Each row comes from the steps of one walk. Every step used is in the known rows, and no mark comes twice. Write the walk behind each row, first mark first.
In the rows, 128 means zero.
Known rows:
bopon-niriniz-kosog: [112 192 141 146 137 121 153 141 176 171 120 141 128  98 114 148 110 105
 144 182]
tameb-bopon: [ 91 159 157 125 140 122 141 137 175  93  75 144 128 105 130 128 132 112
 103 173]
niriniz-bopon: [113 180 151 132 135 108 146 142 144 107  77 118 130 116 123 122 140 113
 103 169]
niriniz-desu-buneb: [132 173 145 168 110 108 159 104 179 116 111 143 149 152 108 135 118 118
  89 181]
bopon-niriniz: [112 179 146 160 137 130 162 125 180 136 121 136 133 110 108 152 116 102
 136 176]
niriniz-kosog: [105 175 130 113 126 105 146 156 155 154  97 140 129 112 126 124 120 110
 128 177]
desu-niriniz-bopon: [116 154 162  96 135 132 130 111 153  61  63 113 127 163 137 126 135 103
  94 162]
niriniz-desu-tameb-kosog-buneb-bopon: [103 188 150 151 107 123 163 149 204 132 117 138 147 102 125 128 129 115
 116 186]
tameb-bopon-niriniz: [ 94 174 163 144 146 133 144 129 189 114  92 146 126  91 122 144 123 111
 116 178]
desu-niriniz: [110 138 152  95 129 135 138 108 164  60  80 123 132 173 133 132 127  97
 103 160]
tameb-kosog-buneb-bopon-niriniz: [ 75 182 157 126 143 153 158 129 205 126 125 128 140  33 136 136 122 119
 130 162]
desu-tameb-kosog: [ 87 162 127 128 110 134 143 169 187 115  71 151 140 143 141 137 138 100
 139 183]
tameb-bopon-niriniz-desu-buneb-kosog: [ 97 186 170 156 144 140 143 125 202 129 102 154 136 109 121 154 119 120
 101 184]
desu-tameb: [102 174 121 138 109 111 155 166 172 103  72 148 136 178 130 146 134  96
 131 178]
niriniz-kosog-tameb: [ 97 188 120 102 114  94 162 135 153 150  99 129 129  92 136 115 115 112
 141 185]
bopon-niriniz-desu-tameb: [123 193 147 181 118 121 167 137 197 151 129 141 139 122 105 149 118 104
 135 192]
buneb-bopon-niriniz-kosog-tameb: [ 75 214 160 112 130 133 159  93 190 168 110 132 132  83 121 170 103 117
 137 172]
niriniz-desu-tameb-kosog: [112 171 143 155 102 118 157 154 195 133 109 142 148 124 121 120 135 109
 119 194]
desu-tameb-bopon-niriniz-kosog-buneb: [ 96 199 134 141 130 119 149 175 193 118  76 155 125 128 138 152 125 105
 134 183]
kosog-buneb-bopon-niriniz: [ 90 211 152 142 148 128 183 125 194 110 133 122 133  66 121 159 109 117
 119 150]
kosog-buneb-bopon: [ 88 200 149 130 143 120 180 128 185  96 123 120 135  74 125 148 115 119
 109 147]

Write each row's walk:
[110 183 151 156 116 121 159 106 189 121 112 146 152 146 122 141 117 126
  89 187] => niriniz-desu-buneb-kosog-tameb-bopon
[132 189 151 184 125 126 161 103 192 143 130 143 142 125 101 155 109 111
 117 185] => bopon-niriniz-desu-buneb
[ 61 181 147 112 137 139 164 145 179 125 104 137 144 123 142 145 125 119
 116 177] => buneb-kosog-tameb-bopon
[ 72 174 154 117 139 148 157 134 198 116 116 128 141  42 139 129 126 120
 123 160] => tameb-kosog-buneb-bopon
[ 89 160 143 128 138 140 158 149 189 106 118 127 141  50 138 114 130 115
 125 163] => tameb-kosog-buneb
[ 86 209 169 142 123 137 160 102 205 155 115 139 140 109 109 175 112 115
 124 176] => buneb-bopon-niriniz-desu-tameb
[109 182 166 159 139 130 146 113 198 119  97 151 132 101 117 146 118 117
 104 185] => tameb-bopon-niriniz-desu-buneb
[ 96 191 158 137 153 125 147 146 189 129 100 145 122  67 129 139 117 116
 121 177] => tameb-bopon-niriniz-kosog-buneb
[ 96 183 160 132 146 128 137 138 186 139  91 150 123  80 127 140 120 114
 123 182] => tameb-bopon-niriniz-kosog
[ 84 178 137 114 117 106 170 105 167  90  84 125 131  86 140 118 124 114
 124 182] => kosog-tameb-bopon
[ 93 185 139 146 124 125 145 163 192 110  66 157 129 150 133 155 130 100
 132 185] => desu-tameb-bopon-niriniz
[ 91 175 125 134 118 130 155 177 191 105  85 144 139 120 145 134 136 103
 138 175] => desu-tameb-kosog-buneb
[ 67 180 138 118 130 135 173 146 171 133 118 132 147 134 137 145 124 116
 123 175] => buneb-kosog-tameb
[105 159 139  73 121 122 141 105 158  92  77 121 127 147 146 123 117 102
 119 172] => desu-niriniz-kosog-tameb
[ 98 195 151 142 129 138 144  65 188 117  81 154 141 163 118 191 102 119
 104 163] => desu-buneb-bopon-niriniz
[105 180 169 156 140 128 149 127 196 124 107 145 131  84 116 136 123 115
 110 185] => tameb-bopon-niriniz-desu
[119 197 148 180 124 130 168 144 207 149 138 138 141  92 113 143 118 108
 137 189] => bopon-niriniz-desu-tameb-kosog-buneb
